What can hang from each mark
kulup: runog
poti: gaki
gaki: bifot paku poti
paku: gaki runog
bifot: gaki runog
runog: bifot kulup poti
taletot: paku

Each row was made from one small tree. Brackets hold a mark, then the marks that hang from it, in alphabetical order. Every link used is in the known rows. Write each row's tree.
Known rows
(paku (gaki bifot) (runog kulup poti)): [ -1 -10  10 -20   8  12   3  -5  -3   5  -6 -12  -3 -16   6  -2   8   3
 -11   2   0  11  -8  16  19  11  -5   6   1  -7 -10  15  -6  -4  -1   7
  -3  -2  -9  -4  -3   7  18   9   1  -4  -2   3 -14  -3  -4  20  -9   2
  13 -10  15 -14]
(runog (bifot (gaki paku poti)) kulup): [  0   9 -10  -4   1  16   7   8 -11 -16 -22 -11  -2   4  12   1   3   8
 -25   0   0  -3   2   2  13   5   5  -5  -2  -5 -15 -11  -5  -5  -8  12
 -14  -1 -11   5  -7 -13  14   4 -16  17   0  -6  -1  22   0 -21 -14  -4
  25  -7 -22 -17]
(kulup (runog (bifot (gaki paku)) poti)): [ -1  -2  -8  13   2  15   6   9 -12  -9 -14  -3  -5  -1   0  -3   3  -2
 -10  -4  -2   5   5 -13  13   7   2 -18   5  -9  -8  -4  -6   2  -7  -2
  -5   0  -5  14   0  -4   5   0 -14  12  -3  -1   7  26  -7 -14 -22  -2
  16   0  -1  -6]
(taletot (paku gaki)): [  1 -10   2  -5   5 -11   5  -9   4   0  12  -1   0 -10  10  -4   2   7
  -9   0   1  -3  -6  15   1  -3  -3   8  -2   2  -3  13   1   5  -1  -3
  -1   1   0  -8  -5   2  10   7   6   1   0   0 -10  -9  -3   9   4  -4
   0   2   3  -8]
(kulup (runog bifot (poti (gaki paku)))): [ -2  -2  -1   9   5  20   1   5 -12 -10   6  10   0  -3  -4  -2   4   2
  -6  -4  -1  15   7  -8  10   6   4 -18   3 -11   2   2  -5   3  -2  -4
  -8  -2  -4  13   6  -1   0   4 -14  16  -3   0   3  14  -2 -10 -22  -8
  18   4   3  -2]
(gaki bifot paku poti): [ -4  -3   0  -6   6  -4  11  -5   1  16 -25   0  -1   3  12   0  -1  11
 -18   5   0  -9   5   9  -8   5   1 -10   4  -3   3 -10  -5   4  -6  15
 -10   0  -8   2  -2  -5  -5  -1 -13  11  -1  -1   1  -3   2 -14   2  -6
  26  -1 -29  10]
(taletot (paku (runog kulup (poti (gaki bifot))))): [ -2  -5  18 -10   8  20  -7  -8  -3  -9   9  -6   1 -15   7   0   6  14
 -10   7   3  21  -1  20  13  12  -5   4  -6 -10   2  29  -6  -1   2  11
  -3  -1  -4   3  -4  12   7   8  -6  12   0   2 -13 -11  -1   8  -9   2
  23  -3   2  -4]
(bifot (gaki poti)): [ -1   7  -2  -6  -6  10   5   5  -4   2 -21 -10  -3  10  10  -3   1   6
 -14   3   0  -9   9   6   4   2   0   1   5   4  -6 -15  -5   2  -9  12
  -1   2  -1   1  -5   1   1  -4  -7   7  -4  -4   4   4   2 -16   2  -3
   9  -2 -16  -2]
(kulup (runog bifot poti)): [  2  -7  -3   5  -3  12   3   4 -13  -3   8   4  -2 -10  -8  -3   4  -6
  -3  -5  -1  20  -3  -6  10   3  -3  -8   1  -4  -5   6  -4  -4   0 -17
   3   0  -2   5   3   2   5   0  -8  -5  -4   3   3   7  -5   3 -17  -1
  -3   2   9  -5]
(taletot (paku gaki runog)): [  1 -11   2 -10   9  -9   5  -8   8   1  12  -8   0 -11  15  -3   4   6
 -11   2   0   5  -6  21   8   0  -7  10  -2  -1  -5  27   1   4  -1   5
  -1   0   1  -7  -4   9  20   8  10  -7   2   3 -17  -9  -5  17   3  -5
   0   0  23 -17]
(poti gaki): [-4  3 10  2  0  0 -3  1 -3 -5  3  4  3  2  1 -1  0  6  1  1  1 -2  9  2
  3  3  2  0  0 -2  3 -5 -2  3  1  3 -2  0  1  3  3  4 -9  3 -2  9 -1 -1
 -2 -2  4 -4  1 -5 12  2  0  4]
(bifot (runog kulup (poti (gaki paku)))): [ -1   8   3   1   5  18  -2  10  -4 -21  -5  -4  -1  -6   2   2   4   1
  -6   0   1  16  -1  -2  12   8  10 -15  -2 -10   7  -8  -7  -1  -3  -3
 -12  -2  -3   1  -1  -7  -3   6 -14  20   1  -3   5  24   1  -7 -17  -3
  31 -11 -11   0]
(runog kulup): [  1   4  -1  -3  -1   8  -3   1  -4 -10   5   1   0  -6   0   3   1   0
  -3   0   2   6  -4   1   6   2   3   2  -5  -1  -6   8  -1  -7   2  -5
  -2  -1  -2   0  -2  -4   7   5  -4  -2   3  -1  -1   5   3   1  -5   3
   3  -5  -3 -10]
(poti (gaki (bifot runog) paku)): [ -7   0  14   5   7  -9   8  -2   2  -3 -18   7   1  -1   9  -1  -1  11
  -3   2   1  -2   7   4   2   8   7 -13   4  -5  16 -17  -3   9  -3  16
 -11  -1  -4   2   3  -4 -15   3  -9  12  -1  -2   3   9   3  -9   5  -7
  49  -2 -24  18]
(gaki poti): [  1   2  -4  -7  -1   0   4   0  -3   6 -10   0   1   2   5  -1   1   2
 -14   3   0  -1   1   7  -3   0  -1   2   2   4  -1  -7  -3  -2  -4   2
  -2   1   0  -2  -1   3   2  -3  -6   3  -3  -1   2  -2   3  -7   1  -3
   2  -2 -10   2]
(paku (gaki poti) (runog bifot)): [  2  -9   1 -20   6   4  11   0  -3   8  -5  -9   1  -6  11  -5   6   3
 -21  -1  -1  10  -6  17  15   1  -7   6   3  -4 -18   7  -1  -5  -4   4
  -7   0  -6  -9  -4   7  21   6   3  -8  -2   3 -16   1  -5  11  -2  -9
   3  -5  20 -16]
(kulup runog): [ -1  -4  -3   9  -4  -3   1  -1  -3   4   4  12  -2   1  -1   0  -1  -4
   4  -1   1   1   0   1   0  -1   0   0   5   4   2   3   0   1   0 -12
   4   0   3   7   6  -1   2   1  -4 -15  -2   3   6  -1   1   0   0  -4
  -3   3   1   0]
(taletot (paku gaki (runog poti))): [  2 -13   1 -10  11   0   4  -5   5   1  11 -14  -1 -13  10  -5   6   1
 -11   2  -1  13 -10  20  11   3  -9   4  -1  -6  -5  26  -3   4  -2  -1
   0   0   2  -8  -6  10  20   7   8   0   1   3 -16  -7  -8  19  -7   0
  -8  -4  25 -12]
(runog bifot kulup (poti gaki)): [  2   2   8  -4   0  32  -8   7 -15 -25   9   1   3 -10  -6  -1   7   4
  -4  -4   1  20   1  -2  19   8   1  -4  -7  -9  -9   3  -6  -9   2  -6
  -5  -2  -5   3  -1   3   4   8  -8  18  -4  -1  -5  12  -1  -1 -21  -1
  13  -3   8  -4]
(taletot (paku (gaki (bifot (runog kulup)) poti))): [  1  -8   9 -18   2  -6  15  -9   3  -2  -5   3  -1 -16  18  -5   6  14
 -19   5   4  -2 -10  30  10   3   0   9  -5   6  -2   4  -5  -1  -5   0
  -6   1  -6 -16  -9  -3  12   8  -6  -6  -2   1  -5  -6  -1   7   7  -4
  29  -9 -29  -5]

Write each row's tree
[ -1   2  -4   3   5  18   5   7  -7 -14 -17 -16  -3   3   4  -3   3   2
 -12  -4  -3   5   4 -11  14   7   3 -17   2 -10  -6  -7  -7   1  -7   8
 -10   0  -8   7  -8  -9   2   0 -10  25  -2  -5   1  22 -10 -15 -20   2
  15  -3  -3  -1]
(runog (bifot (gaki paku)) poti)
[ -2  10  -6   4   2   4   5  11   2 -19 -21 -10  -5   2  12   2   0   0
  -7   0   0  -5  -1  -4  13   6  11  -9   0  -3  -4 -12  -4  -1  -7   7
 -12  -1  -6   4  -5 -16   7   2 -11   8   4  -6   8  32   0 -14  -7   1
  35 -12 -24  -8]
(bifot (gaki paku) (runog kulup))
[ -6   0  20   1   2  -2   5  -2   0  -2 -10   9   1  -5   3  -4   1  10
   5   3   3   1   6   8   6   6   2  -2   0   1  10 -16  -3   5   1   9
  -1   0  -2  -1   3   6 -13   2  -4   3  -4   0   2   2   3  -2   9  -5
  41  -1 -17  18]
(poti (gaki (bifot runog)))
[ -4   4  18  -2   0   4   1   0  -2 -11  -6  11   1  -8   4   0   3  11
   4   2   4   5   1  11  12   8   6   0  -3   0   8  -5  -4  -2   1   6
  -4  -1  -4  -1   2  -2  -8   7  -7  -1  -2   0   0   6   5  -3   3  -2
  43  -6 -20   7]
(poti (gaki (bifot (runog kulup))))
[  0   7  -1   1  -5  24   0  13  -7 -22 -12 -12  -5  -3   2  -2   5  -3
  -2   0   1  10  -4  -1  21   8   5  -5  -2   1  -4 -12  -8  -6  -6  -3
  -2   0  -1  -2  -6  -6   2   0  -7   7  -2  -3   8  25  -5  -4 -12   7
  21 -14 -12  -3]
(bifot gaki (runog kulup poti))
[  1   5  -4 -13   0  26   1   9 -11 -13 -13 -13  -3  -2  11  -1   5   5
 -20   2   1  10   0  12  23   6  -3   4  -3  -4 -21   5  -4 -11  -4  12
  -7  -1  -7   3  -4   0  22   4  -7  -2   0   0  -9  14  -2  -3  -8  -1
  15  -9   1 -21]
(paku (runog (bifot (gaki poti)) kulup))
[  2  -8  -1 -12   9  -1   1  -6   7  -8  16  -9   0 -15  14   1   5   5
 -15   2   3   9 -12  20  14   2  -5  16  -5  -3 -12  34   1  -1   0   0
  -4  -1  -2  -5  -5   5  28  12   7  -8   4   3 -18  -3  -2  18  -1  -1
   1  -6  16 -27]
(taletot (paku gaki (runog kulup)))
[ -4  -7   2  -6  13   9   3  -5   1  12 -19 -12  -3  -7   8   0   2   3
 -12   5  -3   6  -1   8   4  12  -3 -12   5 -12   4   8  -7   4  -2  14
  -9  -2  -8   5  -1   1   2   0  -5   8   0   0  -5  -1  -4   5 -12   1
  18  -3   4   1]
(gaki bifot (paku (runog poti)))
[  1   0  10   0   1  25  -3   5 -13 -16   6   1   2  -5  -6  -5   5   3
  -5  -3   0  16   4  -4  13   6  -1  -9  -2  -9  -5  -2  -5  -1   0  -2
  -2  -1  -3   2   0   7  -6   3  -6  16  -5  -2  -6   4  -4  -1 -15  -3
   9   2  10   3]
(runog bifot (poti gaki))
[ -2  -5   9  -6   2   6   9   0  -2  -1 -11   0  -2  -9  -1  -4   3   2
   2   2   0   8  -4   5   9   8   0  -7   2   0  11 -12  -6   0  -3   1
   2   0  -2  -4  -3  -1  -8  -3  -6  -2  -4   0   8   3  -6   4  -3   4
  24  -7 -15  15]
(gaki (bifot (runog poti)))
[ -2   0   7   2  12  15   0   3  -2  -8  -1  -6   3  -1   7   1   1   4
  -9  -1  -1  12   7   2  11   4   0 -10   0 -15  -3   8  -1   3  -2  13
 -13  -4  -6   9   2   0   9   8  -4  10   2   0 -14  10   1  -4 -12 -11
  19   1  14 -10]
(poti (gaki (paku (runog bifot))))
[ -1   4   6  -6   4  28 -12   5  -6 -13   6  -8   0  -5   0   2   6  -1
  -4   2   1  24   0   6  17  10  -1  -1  -3 -10  -4  12  -6  -6   0   2
  -3  -2  -2   3   1   8   9   8  -7  10   0   1  -9   5   3   8 -14   2
   8  -7  17 -10]
(paku (runog kulup (poti gaki)))
[  2 -12   8 -12   4  -1  11  -6   1 -11   4  -4  -2 -25   7  -5   8   8
  -8   1   2  12 -17  21  16   7  -1   5  -5   0   0   8  -5   0  -2  -7
  -3   0  -5 -14  -8  -2   8   9  -4   2  -1   0  -5   3  -5  16  -4   5
  30  -9 -13  -2]
(taletot (paku (gaki (bifot (runog kulup poti)))))
[ -7  -7   9   8   5   6   4  -6  -5   6  -9  10  -2  -6   1  -2   2   7
  -5   2   0   2  10   2   1  11   2 -17   8  -8   9  -5  -8   7  -3   5
  -5  -1  -3  13   7   0 -12   3 -16  15  -5   1   5   0   2  -9 -12  -7
  31   5 -11  14]
(kulup (runog (poti (gaki bifot paku))))
[ -3  -1   1 -14  11   6   5  -4   2   9 -24  -6  -2  -3  16   5   1   8
 -24   8   1  -1  -1  19   3   9  -1  -3   1  -7  -5   9  -5  -4  -4  17
 -14  -2 -11   2  -1  -4  12   5 -12   0   3   1  -6   3   5  -2  -3  -4
  28 -11 -12  -9]
(gaki bifot (paku (runog kulup)) poti)
[  1  -9   0 -18   7  -4   8  -8   7  10   4 -10   0 -10  20  -4   4   6
 -23   6   0   4  -7  27   5  -2  -7  12   1   0 -10  17  -1   4  -5   7
  -3   1   0 -10  -5  10  21   6   4  -3   1   2 -16 -10  -1   9   5  -7
   2  -2   9 -18]
(taletot (paku (gaki poti) runog))
[  0   5   1   1  -2  16   5  12  -1 -12 -19 -13  -5   1   1  -5   3  -2
   1  -1  -1   8   0  -2  14   6   2  -8   2   0   2 -19  -7   2  -7  -1
   2   1   1   0  -5  -2  -3  -3  -4   9  -4  -4  10  20  -7  -6  -6   4
  20  -7 -10   4]
(bifot gaki (runog poti))
[ -5  -6  14   6   1  11   0  -5 -10   6   0  15  -2  -4  -3  -5   3   7
   2   2   2  10  10   4   5  10  -3  -8   6  -1   8   1  -7   3  -1   2
   4   0   0  11   7  10 -13   1 -11   3  -6   3   4  -9   2  -3  -5  -4
  22   6  -3  14]
(kulup (runog (poti (gaki bifot))))
[ -3   0  15  -6   2  21  -6  -2 -11  -6  -2   3   1 -10  -1   0   6  12
  -5   3   3   9   4   5  12  13   1  -3  -3  -6   0   1  -7  -2   1   4
  -2  -2  -5   6  -1   7  -7   5 -11  16  -4   0  -2  -2   3   0 -11   1
  26  -3  -7   8]
(runog kulup (poti (gaki bifot)))
[  0   5   3   0   7  28  -4   9 -14 -25   3  -3   2  -8  -2   2   6   5
 -14  -4   0  19   1  -7  16   9   6 -13  -5 -15  -8   3  -6  -5  -2   0
 -14  -3  -8   7  -1  -7   3   9 -14  26  -1  -4  -5  18  -1  -9 -26  -3
  21  -4   0  -7]
(runog bifot kulup (poti (gaki paku)))
[  2 -10   3  -3   6   7   1  -4   1 -12  15  -8   1 -11   7   0   3   5
  -8   1   0  17  -6  10   9  -2  -7   3  -7  -7  -7  30   2   0   1   3
  -3  -1  -1  -2  -6   8  17   6   6  -4   3   4 -14  -3  -8   8  -6  -1
   3   1  11 -13]
(taletot (paku (runog bifot)))
[  2  -7   2  -8   5  24  -1   4  -9  -6   4 -13   0 -10  -4  -2   5  -5
  -6  -3  -2  26  -5   3  17   4  -6  -6  -2  -9  -9  13  -3  -6   0  -2
  -2  -1  -4   0  -2   5  15   2   2   1  -3   2  -9   4 -10  12 -17   1
  -2  -4  21  -9]
(paku (runog bifot poti))
